Every row comes from one small tree of marks. The marks that hang from a mark follow it in brackets, in the order of their numbers. Every link used is in the known rows. Which tree was each row made from?
In the rows, 128 means zero.
Known rows
j410{j33 j408 j696 j986}: [119 116 139 151 145 136 175 156 136 132  99 101  87 154 139 110 136 124
 110 158 151 114 119  82 205 153 189 100 148 130 135 127  98 144 109 130
 121 124 100 125  88  94  84 106 118 201 147 143 151  99 142  66 171  80
 149 147  97 110 146 156 126  96 149 142 164]
j966{j696}: [115 135 134 128 135 121 116 137 143 139 130 141 112 141 123 135 153 116
 154 112 138 118 137 110 125 121 125 143 163 127 126 148 132 142 126 125
 133 141 118 138 132 135 138 118 133 135 155 144 139 144 137 109 131 121
 129 130 123 104 121 144 120 112 152 134 137]
j986{j410 j682 j966{j696}}: [129 136 143 153 152 120 153 137 144 167  81 142  65 161  94 128 175 149
 131 101 179 127 157 148 128 110 141  97 173 111 115 123 145 161 120 123
 124 153  81 159 109 110 137 115 132 156 167 159 141 146 133 119 127 101
 160  99  30 100 143 148 128  92 157 165 134]
j408{j410}: [115 136 135 125 125 125 119 156 156 143 112 127 112 130 137 143 138 114
 145 111 131 117 142 126 119 112 125 111 144 114 134 129 117 149 124 148
 125 152 124 123 120 135 144 125 139 160 143 139 132 110 131 108 134 126
 123 119 143 115 123 146 125 116 150 152 143]
j986{j410 j682{j33 j696}}: [ 93 107 143 119 117 106 149 168 168 182  41 109 119 143 117 138 142 156
 126  93 140 108 160 153 126 106 150  51 163 105 102 140 124 159 130 104
 154 162  64 116 114  87 154  92 126 173 143 121 139 127 159 129 128 108
 142 104  73 139 138 120 124  79 155 156 160]
j769{j682{j33 j696}}: [ 90  81 161 120 103 108 140 162 162 166  64 102 142 127 132 149 146 154
 133 103 114 111 129 121 126 105 128  64 155 114 116 166 103 146 134 121
 157 145 100 116 112 123 156 114 152 159 130 123 145 137 144 135 129 135
 133 119 135 129 138  98 134 112 134 142 139]
j410{j33 j408 j696 j986{j966}}: [126 111 151 169 149 145 187 142 121 133  89 105  78 155 133 106 150 140
  92 163 154 126 123  93 213 143 185  90 149 122 142 125  91 148  99 134
 105 118 100 136  81  92  76 122 123 196 162 152 159 103 129  67 172  73
 163 140  60 107 148 150 125  99 142 160 153]
j682{j33{j966} j696 j769 j986}: [ 98  61 166 149  78 120 153 177 159 157  29 110 148 120 124 148 111 136
 117 113  98 130 146 122  93  98 145   4 123 129 101 178 121 140 101 133
 147 153  94 117 115 110 159 102 153 141 150 128 162 156 146 143 118 114
 137 121 135 143  72  79  99  96 136 126 150]
j986{j682 j966}: [113 114 145 136 134 126 145 134 141 151  80 143  94 132 118 132 164 153
 125 125 152 147 139 138 136 111 130  96 153 117 132 125 123 162 124 139
 120 153 109 138 103 135 117 125 126 144 131 153 150 121 107 124 143 127
 160 117  51 129 140 146 129 117 141 155 130]
j410{j986}: [111 115 134 136 127 141 140 154 150 135 103 114 102 140 130 140 145 114
 122 137 122 124 125 103 134 120 139 112 142 137 132 134 114 140 125 144
 131 147 109 133 106 135 118 113 123 142 116 141 152 119 115 104 142 120
 128 150 132 118 124 141 129 111 149 142 142]
j986{j682{j696} j966}: [106  97 149 144 127 116 138 131 153 168  66 135 104 123 120 141 170 170
 127 109 142 146 140 138 130 101 135  78 155 112 119 140 114 167 118 125
 126 138  99 133  99 119 133 118 136 144 141 132 159 128 123 127 138 113
 160 106  60 133 143 130 120 100 149 157 134]
j986{j966}: [121 124 137 134 128 138 140 132 131 137 108 134 105 130 130 133 153 137
 120 123 141 138 137 129 123 106 117 123 157 118 143 130 116 150 116 149
 114 141 127 136 116 149 116 128 138 131 145 155 151 130 103 117 139 121
 147 129  89 124 118 144 119 127 128 161 132]
j682{j33{j966} j696 j986}: [ 92  78 155 140  87 113 141 174 148 161  53 108 160 134 121 158 122 137
 110 121 108 119 159 129  96 102 139  31 125 120 105 175 116 139  94 135
 153 145 105 110 109 111 156  91 134 154 141 138 173 158 134 131 129 120
 134 112 135 154  97 101  90  91 142 137 141]
j33{j410}: [111 111 115 114 131 143 134 152 155 154 126 137 134 120 136 153 124 119
 141 109 135 120 131 107  96 112 116 136 147 128 150 130 116 149 115 153
 123 139 126 134 113 135 136 124 140 156 114 148 147 105 114 120 144 121
 122 128 133 119 121 141 111 116 139 128 143]
j682{j696 j986{j410}}: [ 97 107 133 144 111 129 145 161 172 157  58 104 106 140 106 164 131 135
 119 106 145 118 149 136  86  97 136  75 160 121  94 148 113 164 110 135
 149 151 100 134 112 120 154  98 162 163 140 141 149 136 141 122 118 102
 143 113 113 117 115 130  98  80 163 170 159]
j769{j682{j33 j986{j410 j966}}}: [111 103 165 135 102 127 196 167 151 154  28 104 103 160 106 151 133 153
  97 118 155 119 150 151 114  93 130  33 158 105 120 139 115 152 117 153
 148 166  88 142  95 126 153 117 161 167 141 165 155 146 116 138 128 124
 156 107  74 108 121 102 143 104 137 180 145]
j682{j33 j696 j769 j986{j966}}: [ 95  69 177 155  77 130 166 146 157 151  19 123 112 112 130 141 124 143
 113 115 114 146 135 134 114  72 122  10 148 124 118 170 105 153 110 141
 141 163 101 128 119 120 153 128 166 143 169 132 157 148 138 134 134 107
 147 118 108 133  80  81 119  94 138 157 160]
j33{j410{j986} j966{j696}}: [128 105 130 151 147 143 143 175 148 162 113 126 126 150 105 153 142 114
 133 118 135 116 143  80 101 119 147 107 118 142 139 141 139 135 100 144
 118 134  94 158  91 105 134 106 118 158 128 153 159 153 120 108 137  96
 123 128 130  96 125 127  99  90 151 107 124]
j986{j682{j33{j410}} j966}: [107  99 148 120 125 133 166 147 143 178  69 143 127 134 126 139 132 155
 117 107 143 132 147 140 125  96 122  64 139 110 156 128 122 154 116 144
 128 161  97 135 100 110 141 126 114 166 131 149 152 112 110 132 163 124
 146 112  57 135 126 126 128  98 137 140 139]
j682{j986}: [ 98 111 139 136 110 132 134 145 150 126  90 128 114 133 123 153 130 117
 130 129 136 129 135 124 108 109 123 100 148 128 120 148 118 145 111 156
 144 153 130 127 114 154 132 112 143 144 124 152 153 130 114 121 140 131
 138 134 132 125 107 145 113 110 151 148 142]
j410{j33{j966} j408 j696}: [126 105 126 146 144 118 158 161 115 143 116 109 126 147 137 114 134 142
 112 147 145 107 144  92 171 168 188  94 144 124 126 124 115 144  92 125
 102 106 117 111  91  88  93 107 120 196 152 150 153 112 142  78 151  91
 152 131  84 134 134 155  93 111 127 128 139]
j33{j966}: [124 109 124 132 127 124 127 167 132 148 121 122 143 136 128 142 140 128
 129 121 122 118 151 111 103 134 137 112 141 127 129 137 128 143 112 142
 117 131 122 126 113 135 122 105 127 136 127 156 159 138 114 120 127 130
 134 132 118 135 116 145 103 130 131 131 127]
j986{j410{j408} j682}: [104 130 113 135 148 128 162 149 145 159  71 130  80 152 120 136 135 138
 142 120 168 125 137 141 145 139 162 103 188 110 109 106 127 176 132 118
 135 143  73 135 104 101 130 117 138 191 127 159 121  97 142 109 133 109
 157 127  55 115 145 166 129 115 161 153 154]
j682{j33{j410} j696 j769}: [ 96  72 148 118  94 132 151 169 170 172  63 124 147 103 149 149 105 130
 138  89 108 118 128 111  96  90 125  51 142 131 130 155 110 151 122 136
 135 153  98 121 129 101 161 126 154 158 142 110 137 123 154 137 131 104
 120 126 139 131  95  88 113  97 134 116 166]
j408{j410{j986{j682{j33} j966}}}: [114 119 173 152 116 132 169 157 155 165  37 119  91 158 124 129 149 138
 110 129 131 138 150 143 170  93 146  29 123 114 144 133 116 143 122 139
 129 176  72 134  90  98 137 117 110 177 145 130 152 114 125 115 163 114
 141 108  76 123 134 119 155  89 158 168 144]
j33{j410{j408 j696 j986} j966}: [124  89 115 159 158 153 162 168 147 162 102 119 129 144 122 141 123 128
 116 134 141 117 133  76 130 154 180  94 131 144 148 131 108 156  95 140
 105 108  89 135  75  86 104 116 120 214 120 161 155 114 117  90 153  80
 151 150 110 108 129 139 112  98 151 103 137]
j682{j696}: [102 105 135 126 118 119 116 150 159 151 103 119 127 116 132 151 149 137
 137 112 116 120 133 114 113 111 125 112 157 123 116 149 110 153 117 127
 133 132 119 119 124 131 134 113 145 141 142 126 147 127 134 118 126 118
 133 124 134 130 128 136 108 110 145 147 147]
j769{j682{j33{j410{j408}}}}: [ 97  97 139 114 127 136 176 162 142 164  71 121 133 133 150 157 106 136
 145 114 135 113 118 101 136 128 138  84 168 113 138 134  98 158 135 142
 141 143  94 134  99 108 153 137 151 198 118 156 135 101 124 122 155 121
 132 135 127 113 134 121 137 125 135 121 143]
j986{j682}: [102 116 133 124 128 122 130 146 154 145  98 144 110 132 124 137 148 142
 144 119 143 132 135 129 133 125 138 106 154 122 119 128 128 157 135 125
 137 155 112 128 110 133 130 109 124 147 114 140 143 111 125 125 138 139
 143 128  87 137 133 149 127 116 149 138 135]

Which tree is each row?
[ 98  96 158 122  98 122 151 156 155 156  53 139 112 127 144 124 122 133
 144 115 122 131 136 135 138 110 137  50 147 126 121 141 130 149 141 121
 142 177  90 122 123 118 144 118 131 147 132 123 131 115 147 134 135 130
 136 136  89 143 103 107 148 112 138 125 156] => j986{j682{j33 j769}}
[108  87 132 111 126 121 152 177 144 184  79 133 159 138 124 150 120 143
 129 105 131 117 156 128 104 120 143  57 118 117 146 132 134 145 108 132
 130 155  93 123  95  97 149 102 102 168 111 145 154 120 117 139 149 131
 133 116  88 151 116 123 108 101 133 108 133] => j986{j682{j33{j410 j966}}}
[142 108 157 155 137 122 154 191 151 147 110  88 119 158 124 117 142 124
 102 142 136 102 154  91 162 140 190  65  96 124 134 131 114 126  88 142
 105 134 103 127  71  90 107  93 111 196 149 130 163 113 142  81 152  88
 137 120 116 119 138 133 110  79 139 141 140] => j408{j410{j33{j966} j696 j986}}
[122 130 119 137 152 125 173 158 132 144 107 105  92 155 137 112 126 135
 111 130 173  96 140 108 173 157 181 117 175 117 120 108 104 159 109 125
 113 120 100 119 100  84 105 107 139 211 163 150 131  97 162  74 144  75
 157 125  63 111 150 160 112  94 144 158 168] => j986{j410{j33 j408 j696}}
[ 81  92 159 127  84 121 142 155 159 149  49 107 143 128 127 151 124 137
 118 118 110 126 144 132 116  87 127  53 141 113 111 173 107 143 111 134
 162 157 110 110 122 122 156  99 142 158 142 127 158 135 138 124 139 120
 133 114 136 145  99 105 108  82 155 152 162] => j682{j33 j696 j986}
[121 120 150 162 135 148 192 147 111 127  81 103  74 149 138 119 148 130
  98 162 145 134 109  95 203 132 167  91 155 119 134 119  99 149 106 145
 109 131  96 147  86 102  87 127 130 170 151 151 164 106 115  74 176  89
 150 143  78 113 142 160 119 115 135 171 150] => j410{j33 j408 j986{j966}}
[116 101 163 129 119 103 140 174 135 165  90 117 143 160 117 140 150 141
 141 112 126 106 151 116 122 126 137  71 141 123 121 163 136 131 121 126
 147 141  92 136 113 117 157 106 129 151 147 155 150 175 138 131 122 136
 132 117 123 114 127  97 127 114 124 118 109] => j769{j682{j33{j966{j696}}}}
[131 107 160 158 135 132 170 150 136 133 103 102  86 149 121 103 163 142
  84 149 147 122 137  96 184 121 168  88 129 128 142 127  99 139 103 142
 106 130 114 136  81 108  84 107 115 164 154 139 171 120 122  82 162  85
 158 131  68 113 137 137 123  89 133 165 149] => j410{j33 j696 j986{j966}}
[117 120 141 164 139 155 176 132 121 138  78 123  78 144 132 134 148 128
 113 153 134 147 114 105 168 124 151 104 166 127 142 128 101 161 117 145
 115 132  90 146  98 118 102 135 134 164 142 162 148 117 104  90 161 102
 152 148  92 104 134 151 131 123 146 160 142] => j410{j408 j986{j966}}
[ 82  74 171 139  69 126 153 161 170 147  31 115 130 115 134 150 110 132
 126 111 107 131 133 125 109  87 126  23 145 128 104 172 111 143 118 138
 158 170 100 115 128 118 160 113 159 149 150 119 150 137 153 131 127 116
 131 128 141 137  78  86 119  93 146 138 170] => j682{j33 j696 j769 j986}
[ 88  95 165 125  96 118 156 163 156 143  54 109 127 146 125 156 125 135
 123 128 131 117 131 129 121 101 122  49 143 119 118 159 108 139 128 152
 162 167 115 122 104 146 157 113 151 155 113 150 153 137 127 139 140 148
 135 126 135 125 114 103 142 111 139 146 139] => j769{j682{j33 j986}}
[124 134 161 170 148 142 188 135 108 132  91 118  63 162 124 116 158 122
 117 156 151 132 115  93 207 128 168 105 166 120 129 128 112 145 102 137
 119 129  85 162  92  93 101 125 130 168 176 153 158 130 135  74 169  77
 142 135  71  88 140 150 115  95 145 163 145] => j410{j33 j408 j986{j966{j696}}}
[126 105 172 177 135 135 166 138 155 148  49 147  57 146 106 121 166 137
 141 126 149 156 121 114 153 105 152  64 149 137 122 136 139 151 127 128
 128 166  68 171  99 115 121 130 140 135 155 141 145 146 133 116 139  97
 149 130  60  91 124 116 151  97 156 144 134] => j410{j986{j682{j769} j966{j696}}}
[115 130 137 119 135 116 166 171 148 152  86 107  87 156 118 123 144 144
 121 119 168 105 145 134 150 134 160  88 153 111 103 106 131 156 119 128
 132 155  91 133 100  99 121  99 125 166 134 135 139  99 147 106 139 111
 141 111  48 129 148 155 113  89 145 163 153] => j986{j410{j33} j682}
[111 115 146 167 147 151 178 134 130 149  52 132  68 146 125 133 157 146
 126 150 150 158 117 115 181 126 162  80 161 121 131 117 113 170 122 136
 125 142  72 147  85 105 101 129 122 175 126 159 149 110 109 100 162 105
 163 139  54 109 149 157 143 116 162 159 134] => j410{j408 j986{j682 j966}}
[ 98  82 152 140 109 114 131 151 179 159  57 135 108 108 128 143 149 152
 155 106 129 143 126 118 118 112 143  61 158 127  98 144 121 165 133 117
 136 154  90 129 114 111 143 119 158 145 131 114 137 121 150 136 120 115
 147 130 100 131 121 113 128 107 148 129 154] => j986{j682{j696 j769}}
[125  91 107 141 162 143 147 160 133 164 117 129 143 132 133 143 118 137
 128 119 150 114 142  91 115 153 164 106 145 129 154 126 109 161  93 135
 101 104 113 124  88  98 118 121 127 207 135 163 147 115 123 101 141  90
 154 133 108 116 124 144  99 114 138 105 131] => j33{j410{j408 j696} j966}
[119 119 144 141 129 121 165 168 154 137  91  99 101 161 110 127 125 134
  97 129 169  97 155 121 135 132 166  80 141 123 112 129 113 141  98 139
 131 141 117 126  93 112 118  90 139 185 152 148 152 116 149  91 138  92
 152 114  73 118 122 145 106  74 144 165 165] => j682{j986{j410{j33 j696}}}
[ 95 114 120 142 140 123 154 152 156 172  49 119  87 141 117 142 146 154
 138 112 160 129 138 132 141 133 167  80 187 110  91 129 117 184 128 106
 141 135  64 131 102  81 139 111 148 197 141 143 131 106 150 111 128  96
 159 116  68 119 153 152 117  95 168 161 160] => j986{j410{j408} j682{j696}}
[105 101 138 121 116 151 163 170 156 156  86 115 139 142 136 145 114 113
 115 121 116 113 132 100 125 104 131  85 127 130 155 139 112 133 117 152
 139 163  97 130 106 114 136 112 109 168 112 133 151 110 120 110 162 111
 117 142 134 124 117 120 126  90 145 126 157] => j682{j33{j410{j986}}}
[135 133 159 140 135 106 132 180 133 146 125 115 117 159 122 127 153 117
 140 123 139 105 157 105 141 134 157  93 122 107 123 132 138 122  96 142
 111 142 111 136 107  99 140 104 123 162 176 141 153 139 152  97 138 105
 116 101 124 110 126 142  90  95 134 142 131] => j408{j410{j33{j966{j696}}}}
[ 88  77 158 144 104 117 138 158 177 146  52 112 120 126 113 172 155 149
 135 117 134 127 123 114 103 104 127  66 151 125  93 168 101 153 121 145
 161 141 116 135  97 143 155 117 173 155 114 141 158 137 127 140 124 132
 147 120 146 113 132 105 122 104 149 155 131] => j769{j682{j696 j986}}
[117 132 157 137 119 133 156 179 153 134 102  91  93 151 136 128 140 108
 119 140 133 111 126 104 170 118 159  88 119 119 127 123 110 131 116 153
 123 157 106 134  93 107 124 108 124 169 143 128 151  95 140  85 160 104
 114 130 133 113 137 150 123  91 143 163 151] => j408{j410{j33 j986}}
[116  91 150 127 101 122 149 179 135 151  80 123 144 125 140 128 112 129
 130 114 103 122 149 119 111 115 141  54 135 132 128 146 132 136 118 134
 126 158 104 116 126 120 141 113 132 133 146 138 146 145 139 130 118 125
 123 136 120 143  84  97 117 128 119 113 141] => j682{j33{j966} j769}
[121 102 164 159 144 123 180 149 147 146  75 113  78 154 116 104 172 158
  88 148 165 133 134 110 197 127 181  67 126 123 133 121 111 146 108 133
 112 142  99 136  67  97  87 102 103 178 143 133 171 110 129  91 168  90
 172 119  30 121 150 138 134  77 145 163 141] => j410{j33 j696 j986{j682 j966}}
[139 128 165 155 135 123 148 187 141 146 115 104 101 175 117 128 159 107
 128 137 134 107 152  92 159 129 173  76 106 119 122 135 140 117  93 139
 116 147  90 149  91  86 134  96 112 170 165 132 161 141 145  87 145  93
 115 112 129  95 137 136  99  81 144 144 135] => j408{j410{j33{j966{j696}} j986}}
[131 133 168 163 136 136 173 146 126 134 101 111  80 158 116 117 172 128
 110 146 141 126 126  94 178 113 152 104 141 122 132 136 125 126 106 138
 118 143 104 157 100 110 106 114 119 140 170 140 168 142 126  89 161  91
 137 123  78  94 137 141 111  86 137 164 142] => j410{j33 j986{j966{j696}}}
[124 113 159 152 123 142 177 157 125 126  96 102  89 144 128 118 157 132
  96 155 137 130 124 100 175 108 150  94 133 123 136 125 107 137 105 150
 115 143 113 144  94 115  93 118 121 141 145 140 170 123 113  90 167  99
 135 133  79 115 139 144 124 106 127 173 146] => j410{j33 j986{j966}}
